Each row comes from the steps of one path. Every step used is in the known rows, and no mark comes twice. Write the path behind each row, first mark first.
Known rows:
P B: 9, 9, 1, -3, -2, -14, -7, 8, 6, 7, -9, 9, 2, -7, -13, 1, 5, -2, 9, 9, -4, 7, 2, 7, 11
P V L J: -5, -1, 9, -3, -18, -27, -1, 12, 1, 4, 11, -12, 3, -24, -11, -13, -9, 14, 26, 38, 11, 14, -5, 2, 12
V L B P A: 5, -10, -7, -7, -10, -6, -5, -18, -11, 1, -2, 6, 8, -15, -3, -29, 3, 6, 30, 11, -13, -2, -5, 6, 12
V L B: -2, -2, 6, -6, -14, 9, 6, 3, 2, -10, -11, -6, -3, -1, -6, -17, 0, 8, 26, 21, 2, 2, -3, -4, 17
Z P A: 14, -6, 8, -6, 3, 13, -9, -14, -4, -12, -22, 0, 13, -20, 11, -12, 7, -8, 8, 8, -17, -14, 19, 19, 0
G B P: 16, -5, -5, -11, 9, 17, -9, 0, 4, 7, -12, -2, -10, 0, -7, -7, 8, 9, 13, -4, -10, -10, 6, 18, 7
P V L Z: 1, 21, 14, -15, -25, -32, 4, 6, 7, 6, 5, -5, -7, -19, -27, -16, -4, 22, 23, 29, 7, 0, -1, -15, 6
L V: 25, -1, 8, -2, -7, 13, 1, 6, 12, 9, -1, 5, 5, -7, -7, 8, -4, -1, 0, 9, 7, 3, 10, 2, 0
Z P: 9, -7, 19, -15, -3, 27, -3, 7, 8, -16, -22, -3, 5, -6, 18, -7, 7, -6, 10, 3, -8, -9, 11, 24, -1
Z P J: 5, -11, 18, -4, -4, 19, -13, 26, 15, -11, -17, -6, 5, -15, 9, -2, 10, 1, 20, 6, 9, 3, -3, 35, 6
J L Z: 4, 10, 16, -16, -10, -11, -12, 14, -5, 0, -22, -4, -4, -30, -18, -11, 5, 5, 20, 2, 7, -16, -9, 3, 9
G B L Z P V: 6, 14, 16, -23, -25, 6, -16, -4, 15, -6, -17, -19, -18, -3, -29, -18, 0, 17, 27, 33, -7, -17, 32, -2, 1
Z P B: 7, 0, 15, -14, -6, 9, -14, 8, 13, -8, -19, 6, 2, -5, 6, -3, 9, -10, 13, 8, -11, 0, 13, 24, -1
V L B G: -6, -4, 5, -15, -15, 16, 15, 2, 6, -9, 8, 7, -10, 7, -14, -17, 13, 1, 16, -3, -10, -10, -15, 0, 9
P V L: 4, 8, 3, -3, -20, -19, 9, 14, 2, 0, 6, -1, -2, -7, -14, -14, -9, 14, 12, 26, 1, 13, 13, -7, 17
J L B P: -1, -13, 5, -13, -9, 6, -19, 16, -11, 6, -14, 4, 8, -9, 4, -23, 1, -12, 30, -16, -6, -6, -10, 25, 16
V L: 8, -1, 2, -7, -11, 6, 10, 8, 2, -15, -13, -2, -6, -11, -6, -11, 2, 17, 11, 19, 3, 7, 2, -1, 15
B P: 12, -6, 3, -15, -2, 5, -2, 4, -1, 5, -7, 10, 7, -8, 8, -9, 7, 1, 15, -10, -7, -2, -10, 22, 5
L Z: 8, 15, 17, -16, -5, -9, -1, -1, 7, 4, -14, -3, -2, -21, -16, -5, 8, 10, 19, 8, 5, -16, -14, -3, 1
B L: 11, 0, -1, -7, -17, 10, 3, 1, -1, -15, -22, 0, -1, -2, -11, -12, 2, 14, 11, 17, -2, 7, 9, 0, 19
G B: 13, 4, -3, -1, 11, 15, -3, 1, 5, 1, -19, -11, -12, 0, -18, -1, 3, 9, 7, 11, -4, -10, 16, 1, 13
G B L: 14, 2, -9, -4, -6, 21, -4, -3, 3, -12, -27, -11, -17, 5, -26, -10, 3, 21, 10, 25, -4, 0, 26, -5, 22
P J L B G: -12, -10, 7, -1, -7, 3, -14, 34, 2, 5, 3, 4, -3, -8, -22, -11, 14, -11, 23, -21, 4, -7, -26, 25, 20
J L B: -3, -5, 8, -3, -6, 5, -13, 17, -10, -1, -20, -5, 5, -7, -6, -16, -3, -11, 24, -1, 0, -7, 0, 9, 21

Which path is each row?
3, -1, 16, -14, -24, 4, 3, 15, 8, -15, -3, -5, -1, -5, 6, -18, -5, 5, 15, 24, -5, 6, 23, 11, 5  Z P V L
19, -5, -16, -2, 15, 1, -15, -21, -7, 12, -11, 0, -2, -15, -14, -13, 7, 6, 11, 2, -18, -13, 15, 13, 8  G B P A
8, 0, -7, -10, -12, -7, -4, 6, 5, 8, 7, -4, -15, 0, -19, -18, -4, 19, 18, 19, -8, 6, 20, 5, 13  G B P V L
4, -2, 6, -11, -2, -9, -35, 28, 7, 15, -16, -11, -17, -32, -32, -11, 13, 18, 37, -3, 15, -10, -14, 24, 11  G B P J L Z
-2, -10, 7, -7, -10, -3, 0, 7, 1, -11, -7, -13, -1, -28, -3, -10, 3, 17, 25, 31, 14, 8, -15, 6, 10  V L J
9, 3, 4, -11, -11, -19, -4, 10, 0, 20, 11, 9, 11, -5, 0, -12, -5, -2, 16, -4, -11, 3, 0, 17, 7  B P V
-3, 0, 7, -13, -3, 15, 9, 0, 6, 4, 7, 9, -1, 10, -11, -8, 14, -14, 12, -17, -15, -20, -18, 7, 6  L B G
17, -21, 3, -1, -13, 1, -26, 41, 7, 16, 2, 10, 6, -25, -8, -1, 0, 0, 17, -10, 21, 17, -8, 34, 8  B P J L V
-7, -10, 21, -14, -22, -4, -8, 14, 7, -11, 3, -16, 3, -24, 8, -16, -4, 5, 30, 36, 5, 7, 7, 20, 0  Z P V L J
-3, -10, 6, -13, -21, -26, -7, 11, 0, 10, 18, -4, 4, -25, 0, -20, -6, 13, 33, 23, 5, 14, -14, 17, 6  B P V L J
5, 8, 0, -12, -3, -6, 2, 5, 10, 8, 9, 22, -8, 1, -22, 2, 18, -10, 0, -14, -17, -5, -12, 11, 4  P B G
21, -20, -5, 3, -3, 12, -33, 35, 12, 19, -3, -2, -10, -17, -24, 1, 1, 7, 17, -2, 18, 10, 9, 29, 10  G B P J L V
2, 1, 29, -27, -14, 12, -19, 16, 1, -15, -31, -8, -3, -28, 1, -16, 9, -3, 23, 1, 1, -23, 2, 20, -3  J L Z P
6, 7, 30, -26, -10, 15, -8, 0, 12, -10, -23, -6, -2, -19, 4, -8, 12, 2, 22, 7, -2, -23, -4, 14, -12  L Z P
24, -3, 2, -6, -24, 19, 1, 2, 11, -4, -8, 5, 0, -2, -16, -1, -6, 11, 4, 22, 6, 13, 18, -5, 8  B L V
-11, -4, 18, -22, -28, 14, 7, 8, 13, -10, 17, 2, -6, 12, -3, -24, 6, -11, 20, 3, -20, -12, 5, 12, 0  Z P V L B G
-1, -12, 13, -16, -22, 6, -24, 4, 9, -17, -21, -6, 2, -18, -1, -11, 8, 3, 32, 32, 0, 9, 6, 25, 1  Z P B L J
2, 9, 23, -27, -25, -4, -12, 4, 18, -15, -18, 0, -13, -20, -12, -13, 14, 12, 28, 26, 0, -5, 1, 6, -8  V L Z P B
2, -8, 4, -8, -14, 2, -7, 0, -2, -10, -16, -11, 3, -21, -9, -12, 1, 15, 26, 29, 9, 8, -8, 7, 15  B L J
-1, 10, 30, -23, -22, -13, -21, 21, 2, 0, -13, -9, 1, -25, -6, -19, -2, -6, 24, 6, -2, -18, 12, 16, 0  J L Z P V
5, 10, 14, -18, -17, -8, 6, 1, 8, -8, -14, -5, -11, -23, -19, -13, 7, 24, 22, 23, 10, -7, -12, -11, 5  V L Z
-8, -5, 7, -14, -7, 12, -3, 14, -5, 0, -2, 7, -4, 1, -13, -15, 11, -18, 14, -23, -12, -19, -13, 14, 14  J L B G
5, 3, 20, -11, -12, 4, -5, 12, 7, -2, -4, -2, 9, -2, 9, -9, -4, -10, 12, 10, -11, -4, 20, 20, 2  Z P V
1, 11, 25, -35, -13, 3, -9, 0, 22, -1, 0, 14, -11, -10, -15, -4, 27, -10, 14, -12, -17, -27, -14, 18, -18  L Z P B G
